Each row was made from one path, in order. Every step used is in the known rows, and no mark comes twice. Write each row's path.
In the rows, zero is written as 128.
Known rows
Q, V, D, K, C, H: [120 149 144 134 121 144 127 136  45 145 115 120 134 119  65 138 120  76
 117 139 117  97 119 139 121 137 127 132 100 116 138 135 143 144 135 134
  80 134  85 151 115 129 142  89 126 121 143 138 131 109 137 116 153 143
 164]
D, K, C, H: [135 145 151 140 136 151 137 136 100 149 123 129 135 121 140 126 117  94
 121 135 121 106 127 136 109 142 122 125  99 123 131 128 137 144 133 130
 101 129  86 123 123 136 148  92 121 117 133 125 139 129 136 124 147 141
 143]
U, K: [127 125 133 132 131 119 132 113 127 120 118 132 118 124 125 132 121 127
 126 125 127 118 124 128 112 141 132 111 121 146 115 131 120 129 130 135
 143 133 129 132 129  94 138 144 150 135 131 127 133 130 132 135 123 139
 133]
D, V, T: [133 117 125 136 135 123 137 130 107 127 122 124 138 130 134 133 128  86
 144 128 130 117 129 130 153 117 124 118 145 135 129 133 132 132 138 123
  85 125 132 169 127 142 126 119 126 133 120 126 173 122 130 122 170 133
 139]
H, Y, E, U, K, C: [130 146 148 149 130 106 136  97 124 130 116 136 117 111 128 129 117  94
 122 123 120  92  85 142 115 160 120 101 139 164 177 124 146 147 134 138
 154 138  83 116 160 128 133 125  93 119 137 124 143 159 127 138 120 134
 137]
T, N, P, B, Q, V: [103 123 108 122 133 119  86 122 102 142 120  98 147 128  41 139 120 141
  96 118  97 147 113  84 137 111 154 140 113 155 121 126 125 156 152 119
 116 125 125 173 135 144 137 125 132 124 123 131  58 107 145 155 118 147
 121]
B, P, N: [141 128  90 128 136 129  59 134 114 125 114 121 124 127 149 131 112 139
 124 127 114 124 139 109 125 132 126 129 118 143 124 149 120 120 135 132
 119 131 127 134 134 141 128 125 146 128 130 123 133 105 128 110 129 135
 119]
U, K, D, V, T: [133 118 136 145 139 104 141 132  93 109 104 118  99 113 136 135 125  65
 137 117 126 107 123 131 152 122 126  98 142 125 107 152 124 135 143 140
  98 131 132 171 130  79 139 130 145 140 123 132 184 106 122 128 169 138
 120]
K, D, V, T, N, P, B: [125 126 107 147 140 116 108 137  72 128 116  85 133 119 152 138 121  69
 105 119 109 140 123  97 181 101 142 124 124 139 105 142 104 153 153 124
  85 115 127 189 141 106 135 111 115 133 124 133 132  84 132 169 159 135
 105]
E, U: [126 137 130 130 122 118 135 124 131 140 127 126 132 122 122 111 123 118
 135 127 129 129 120 130 142 133 128 116 127 127 134 129 124 127 133 136
 112 124 109 117 127 169 118 128  89 126 129 124 127 129 123 127 128 130
 122]
H, Y, E, U: [126 143 132 151 127 108 129 110 127  92 134 134 118 118 138 116 128 116
 120 129 130 117  90 141 126 131 122 114 150 146 180 126 148 137 132 127
 157 142  80 110 165 169 109 119  73 111 127 125 127 148 130 132 126 122
 115]
C, K: [131 126 136 121 122 129 133 121 131 111 122 123 120 128 132 132 130 122
 135 131 127 128 124 131 127 119 132 112 124 143 116 130 129 130  92 136
 130 134 132 130 128 132 138 119 110 117 131 131 139 130 135 134 125  90
 122]
C, K, D, V, T: [132 121 135 136 131 114 139 134  99 103 111 118 105 119 143 141 139  62
 142 117 127 119 121 133 162 105 126 103 143 124 104 147 129 137 107 134
  89 129 136 166 130 114 141 107 113 126 119 134 191 106 125 124 169  93
 114]
Q, B, P, N: [136 134  85 132 133 119  56 125 118 128 116 123 126 128 137 128 118 140
 119 136 111 122 147  89 130 144 130 130 115 121 122 143 134 106 134 132
 122 130 121 178 129 143 120 140 181 130 126 124 141  98 127 116 133 133
 120]
B, P: [135 127 134 129 132 124  77 122 128 121 119 127 118 129 141 126 115 135
 115 126 116 129 144 113 122 128 130 128 127 138 127 135 115 129 126 132
 122 122 122 126 126 132 129 128 143 133 134 123 127  94 129 131 127 138
 126]
Y, H: [126 133 131 139 124 136 129 132 128  90 119 130 123 129 124 126 120 130
 120 123 140 131 114 130 125 129 126 138 130 127 151 132 122 131 123 140
 114 135  93 128 142 127 125 128 133 132 129 129 131 131 130 132 120 125
 119]
E, Y, H: [129 132 136 135 122 131 133 133 127  94 119 121 115 129 130 134 115 105
 126 120 148 128 104 125 141 132 121 142 136 130 170 130 152 131 113 140
 131 145  94 126 173 134 129 128 131 139 128 122 129 144 129 130 125 120
 120]
E, U, K, C, H: [131 150 150 135 126 115 135 103 120 162 108 124 123 110 126 119 108  82
 134 123 121 105 114 130 124 145 123 109  98 145 100 135 118 141 149 152
 118 134  69 119 125 129 131 129  94 122 139 116 137 136 127 135 114 157
 133]
Q, B, P: [129 135 129 133 126 116  76 114 136 125 117 131 124 128 130 125 121 136
 108 133 115 122 145  98 125 144 135 129 121 114 126 131 133 113 121 133
 125 122 115 168 121 137 123 140 181 140 125 123 129  87 129 141 126 138
 127]
V, T, N: [135 130 118 133 141 129 135 123  87 132 121 117 126 130 114 133 132  77
 102 131 124 129 117 113 147 122 139 114 128 138 128 141 130 134 131 125
 105 131 124 179 122 135 129 112 129 127 113 126 147 117 150 133 135 130
 123]
H, Y: [128 129 136 153 132 131 126 124 129 117 130 126 127 135 136 126 129 138
 123 124 122 128 124 131 130 137 128 122 148 149 159 122 150 134 126 126
 141 139 108 115 141 121 130 127 116 110 128 129 128 139 131 125 136 120
 132]
V, T, N, P, B: [137 129 102 134 137 127 100 121 104 139 128 102 149 130 127 128 119  85
 104 127 110 145 126  96 142 111 153 129 120 161 129 127 108 143 141 124
 116 117 118 185 134 125 131 116 115 130 121 127 100 104 140 181 118 134
 122]
Q, B, F: [129 149 121 129 128 121 124 126 129 129 124 143 135 130 129 124 128 125
 126 130 108 118 121  94 134 140 127 129 116 125 139  81 131 112 133 130
 136 134 138 161 125 103 120 151 179 138 122 123 134 117 130 132 134 130
 124]
Q, B: [124 137 124 128 121 119 121 124 129 134 130 131 128 123 122 127 134 125
 122 133 127 121 129 113 137 139 129 125 116 107 128 127 142 113 127 134
 128 126 121 169 122 132 120 139 166 130 125 129 134 117 130 134 131 129
 130]
N, T: [144 126 101 135 132 128 137 118 142 130 122 126 115 130 133 121 125 128
 138 125 126 124 130 122 122 125 135 128 134 133 129 129 126 131 134 120
 134 115 127 125 136 124 118 121 125 124 132 132 146 134  84 126  89 123
 136]
K, C, H: [135 139 144 132 129 138 129 128 126 159 119 130 125 121 131 128 123  98
 126 122 127 113 125 127 125 132 122 133  98 130 107 125 127 137 140 138
 123 134  80 120 123 123 131 109 114 119 133 125 132 131 128 128 117 142
 133]
E, U, K, D: [121 137 141 135 120  95 135 122 120 119 113 122  93 104 125 121 124  95
 128 114 122 116 116 131 136 138 123  94 129 121 104 152 115 133 145 148
 122 132 114 125 132 111 127 138 106 132 138 126 141 115 118 135 126 136
 101]
T, N, P, B, Q, V, D: [103 127 102 128 131 121  87 128  61 136 118  92 149 122  26 140 121 117
 102 119  94 143 115  83 145 109 153 143 108 158 129 135 132 160 151 127
 110 130 122 182 129 142 134 126 134 124 138 136  80  92 144 171 118 146
 129]
F, B, Q, V, T, N: [119 128  98 130 129 117 123 125  80 141 119 111 128 132   4 139 138  87
  99 120 112 109 120 126 137 125 149 102 127 103 124 123 147 142 146 124
 105 132 103 195 108 150 141 107 161 127 108 129 128 109 149 115 134 142
 120]
B, F: [132 140 122 127 131 127 131 135 132 129 125 137 139 129 146 124 120 122
 131 125 110 119 117 115 125 124 122 129 125 143 138  77 127 128 133 132
 128 140 144 122 126 101 127 133 139 134 123 121 131 125 130 128 133 127
 125]
V, D, K, C, H, Y: [128 158 150 166 135 154 138 126  53 131 120 127 131 126 132 129 119  82
 116 133 115  99 114 143 122 146 118 121 118 146 176 131 157 150 139 136
 103 135  65 126 130 127 140  97 110  97 139 130 160 128 135 133 155 139
 155]
P, B: [124 126 127 129 122 121 106 130 134 140 128 124 139 127 135 126 129 132
 131 122 118 142 124 112 129 116 132 136 122 141 129 126 114 124 134 121
 140 120 124 126 138 127 133 137 116 122 129 131 128 142 117 166 133 128
 128]
Q, V, D, K: [114 133 129 126 125 133 133 141  54 113 122 121 134 127  64 136 123 109
 125 143 119 107 121 141 131 131 134 130 126 115 156 137 144 136 125 124
  86 132 126 158 116 133 140 110 140 130 137 137 124 105 133 117 166 128
 151]
H, Y, E: [129 132 132 147 131 118 130 120 125  87 134 135 120 123 134 134 127 132
 115 128 126 118  94 137 109 130 124 128 146 153 182 122 154 137 130 125
 171 143  96 122 161 121 122 126 113 114 122 129 129 149 131 135 129 119
 129]

Which path is each row?
[121 120  96 127 144 124 104 126  97 135 118  99 135 127  17 144 125  95
 101 127 112 127 118  98 134 116 151 124 130 148 126 131 139 162 141 126
  91 129 128 213 117 147 130 103 143 130 112 131  80  95 160 126 117 142
 120] : B, Q, V, T, N, P
[156 121  67 135 143 125  69 125 128 128 111 123 110 125 153 128 105 142
 131 127 113 126 140  95 123 132 133 131 125 144 122 150 119 121 135 125
 121 122 129 135 141 138 122 122 140 126 129 126 147 109  85 110  92 133
 123] : B, P, N, T
[123 124 147 138 120  90 140 121 101  88 114 123  99 102 148 132 112  92
 132 117 126 101  96 139 146 126 119 101 135 119 120 149 122 142 150 136
 128 140 104 131 152 127 126 133 102 140 133 132 168 121 114 129 160 138
 109] : Y, E, U, K, D, V
[133 162 152 164 129 130 141 114  97 113 126 128 126 113 141 116 113  88
 113 135 119  96  90 147 114 144 117 112 121 140 187 128 152 153 144 129
 131 137  42 110 157 173 129  92  63 105 128 123 146 154 135 128 151 138
 139] : D, K, C, H, Y, E, U
[134 156 153 163 136 153 135 123  97 140 127 125 135 128 144 129 118 104
 114 134 116 104 123 141 117 145 119 119 122 148 162 121 149 152 139 129
 117 136  67 115 138 128 143  95 105  96 130 122 145 141 137 123 155 139
 144] : D, K, C, H, Y
[152 121  58 132 136 125 122 129 126 130 121 122 121 127 136 130 120 128
 141 123 120 126 127 103 128 126 128 129 126 138 118 144 128 122 146 119
 128 127 131 131 139 124 119 127 130 120 127 131 152 142  83  99  95 121
 128] : P, N, T
[122 121 103 127 129 119  98 126  94 143 117  99 145 123  70 140 123  89
 100 134 108 146 122  99 146 105 156 128 121 153 127 130 117 146 136 121
 105 121 122 200 133 117 135 114 119 131 119 132  72 102 143 162 121 133
 136] : Q, V, T, N, P, B
[127 134 100 127 138 119  99 133  96 144 117 104 148 127  85 134 118  89
 101 131  90 135 114  90 141 108 153 128 116 166 137  81 116 148 146 120
 109 133 137 194 133  93 132 119 132 139 115 126  74  93 147 158 127 135
 129] : Q, V, T, N, P, B, F
[130 137 140 152 125 102 136  95 124  89 120 135 113 116 133 123 121 116
 122 127 126 107  89 142 116 138 125 102 145 163 172 125 146 141 134 135
 169 142  79 118 161 131 118 138  92 118 125 125 134 153 131 141 123 134
 128] : H, Y, E, U, K
[131 152 157 161 116  96 137 112 114  63 114 126  83 103 140 124 122  87
 118 112 129 103  86 135 122 120 119  97 127 142 138 145 140 152 159 152
 174 151  33 117 166 106 119 131  74 112 126 125 142 134 127 135 122 142
 110] : C, H, Y, E, U, K, D
[133 130 112 132 133 122  85 119 134 130 126 124 119 135 141 126 116 133
 113 129 112 118 153 146 116 132 136 114 121  91 130 113 121 126 127 128
 136 118 100 125 114 130 131 123 155 133 133 125 128  82 127 135 117 138
 120] : F, B, P
[128 129 139 124 122 118 132 130 123  98 114 122 100 120 128 137 138 109
 134 118 126 126 120 133 134 118 129 108 125 120 105 145 122 138 101 142
 123 137 136 128 132 107 143 115 112 119 129 130 143 108 119 128 129  88
 106] : C, K, D
[126 142 141 130 129 109 129 112 128 175 107 125 128 109 120 126 113  96
 133 121 114 106 116 138 129 160 124 101 122 145 124 132 122 139 136 144
 125 128 115 122 126 131 134 127 110 131 140 124 138 141 124 135 115 143
 131] : E, U, K, C
[131 156 157 160 128 115 136 100 125 148 108 123 117 114 136 124 113  96
 127 122 121 103 109 132 128 151 117  96 121 169 131 130 142 151 152 154
 137 147  50 111 142 122 129 125  83 102 135 112 142 149 132 135 117 147
 136] : E, U, K, C, H, Y
[124 146 105 124 138 128  99 125 106 139 127 106 158 126 157 129 106 129
 100 125  82 144 121  79 137 110 148 134 106 169 136  78 103 150 144 126
 135 131 133 147 143  97 131 135 131 132 120 124  85 108 140 173 121 137
 119] : T, N, P, B, F
[107 118 113 126 128 113  77 130 137 139 118 108 147 125  34 134 123 145
 135 118 108 144 124  94 118 109 135 145 119 148 121 118 124 149 150 121
 125 118 134 162 137 134 135 131 135 127 130 130  65 111 129 155 116 139
 128] : N, P, B, Q, V
[136 146 155 155 135 123 133  99 119 113 109 135 109 118 138 139 116  95
 114 122 125  96  88 136  91 144 122 112 115 172 152 128 148 147 147 149
 178 154  54 122 154  88 138 123 118 109 130 121 141 152 135 136 113 146
 143] : U, K, C, H, Y, E
[135 124 136 132 140 124 145 127  63 100 108 102 102 121 144 140 133  58
 112 121 117 117 111 124 175 110 133  93 132 133  97 155 127 148 106 132
  79 138 128 184 131 124 146 100 110 122 117 130 188 101 146 127 171  93
 104] : C, K, D, V, T, N
[152 130  56 137 136 117  66 118 134 132 110 127 117 129 139 130 114 138
 123 133 111 115 144  80 131 138 134 131 118 130 121 152 128 108 137 127
 125 116 121 171 134 134 111 138 181 130 123 128 154 101  88 115  96 131
 126] : Q, B, P, N, T
[134 146 153 160 119 106 138  98 121  73 120 132 107 114 139 119 113 106
 122 123 133 105  90 138 110 125 123 101 124 165 151 131 145 147 153 145
 170 153  29 116 156 133 115 139  79 109 127 119 141 151 135 142 117 144
 131] : C, H, Y, E, U, K
[133 138 144 158 127 138 127 120 123 107 128 127 123 128 145 128 131 130
 120 120 131 125 122 130 128 116 116 126 125 156 136 126 152 142 143 134
 146 145  59 119 142 124 119 128  98  95 122 125 129 137 137 129 125 134
 131] : C, H, Y
[128 141 107 131 131 125  96 129 146 137 133 120 154 124 156 128 114 135
 138 127  96 139 126  98 119 112 134 139 112 157 137  75 101 137 143 122
 143 126 146 132 139  88 128 143 127 133 128 129  82 110 125 168 118 136
 121] : N, P, B, F
[122 126 106 137 151 123  90 123 103 136 124 101 149 125  77 130 122  94
 112 119  98 143 122  80 136 104 150 124 124 169 128 132 116 149 149 117
 115 115 132 197 128 148 131 122 132 128 118 124 108 110 146 178 116 141
 109] : V, T, N, P, B, Q
[124 136 150 160 124  92 145 115 100  74 116 122  95 107 164 134 123 105
 123 113 119 100  83 145 147 135 117  97 154 140 154 145 146 147 147 138
 143 147  83 125 171 112 127 135  92 119 129 130 169 130 124 131 166 132
 112] : H, Y, E, U, K, D, V
[126 140 129 137 134 143 140 132  59 108 132 126 138 126 123 131 128 104
 126 140 119 110 127 135 127 135 126 126 127 126 165 137 138 137 123 130
  99 122 128 141 118 141 134 112 132 126 135 136 153 119 131 138 160 130
 143] : V, D, K
[132 139 103 136 148 127 107 129 104 141 129 105 158 127 137 130 114  85
 108 127  88 139 119  82 142 108 147 125 113 178 138  81 102 143 142 121
 116 128 139 181 132  97 129 126 131 134 114 127 101 101 144 177 123 135
 117] : V, T, N, P, B, F
[125 120 143 128 122 122 139 138 105  98 116 115 106 122 159 141 134 109
 136 119 121 122 117 135 159 111 123 107 132 121  97 142 124 139 109 138
 100 136 135 134 138 116 144 118 112 122 135 135 169 109 123 118 166  91
 109] : C, K, D, V
[140 157 149 157 128 124 135 110 121 125 123 132 116 110 135 124 125  88
 118 119 124 108  89 137 122 138 114 117 122 149 162 119 151 148 148 136
 148 143  32 105 159 156 115 105  59 105 129 122 140 154 130 131 115 139
 126] : K, C, H, Y, E, U
[113 126 108 129 139 127  86 116 107 138 131 101 149 129  98 135 116 137
 101 112  98 149 122  79 134 112 147 130 113 165 119 124 114 153 150 121
 126 122 127 163 140 151 131 129 131 120 120 131  90 111 141 170 113 141
 110] : T, N, P, B, Q
[111 124 124 122 132 115 102 132  88 145 109 106 132 131  13 139 140  93
 106 116 104 137 109  85 145 109 148 128 127 160 124 140 135 137 149 118
 102 131 125 201 124 151 137 117 132 130 110 127 127 126 140 152 147 135
 120] : P, B, Q, V, T, N
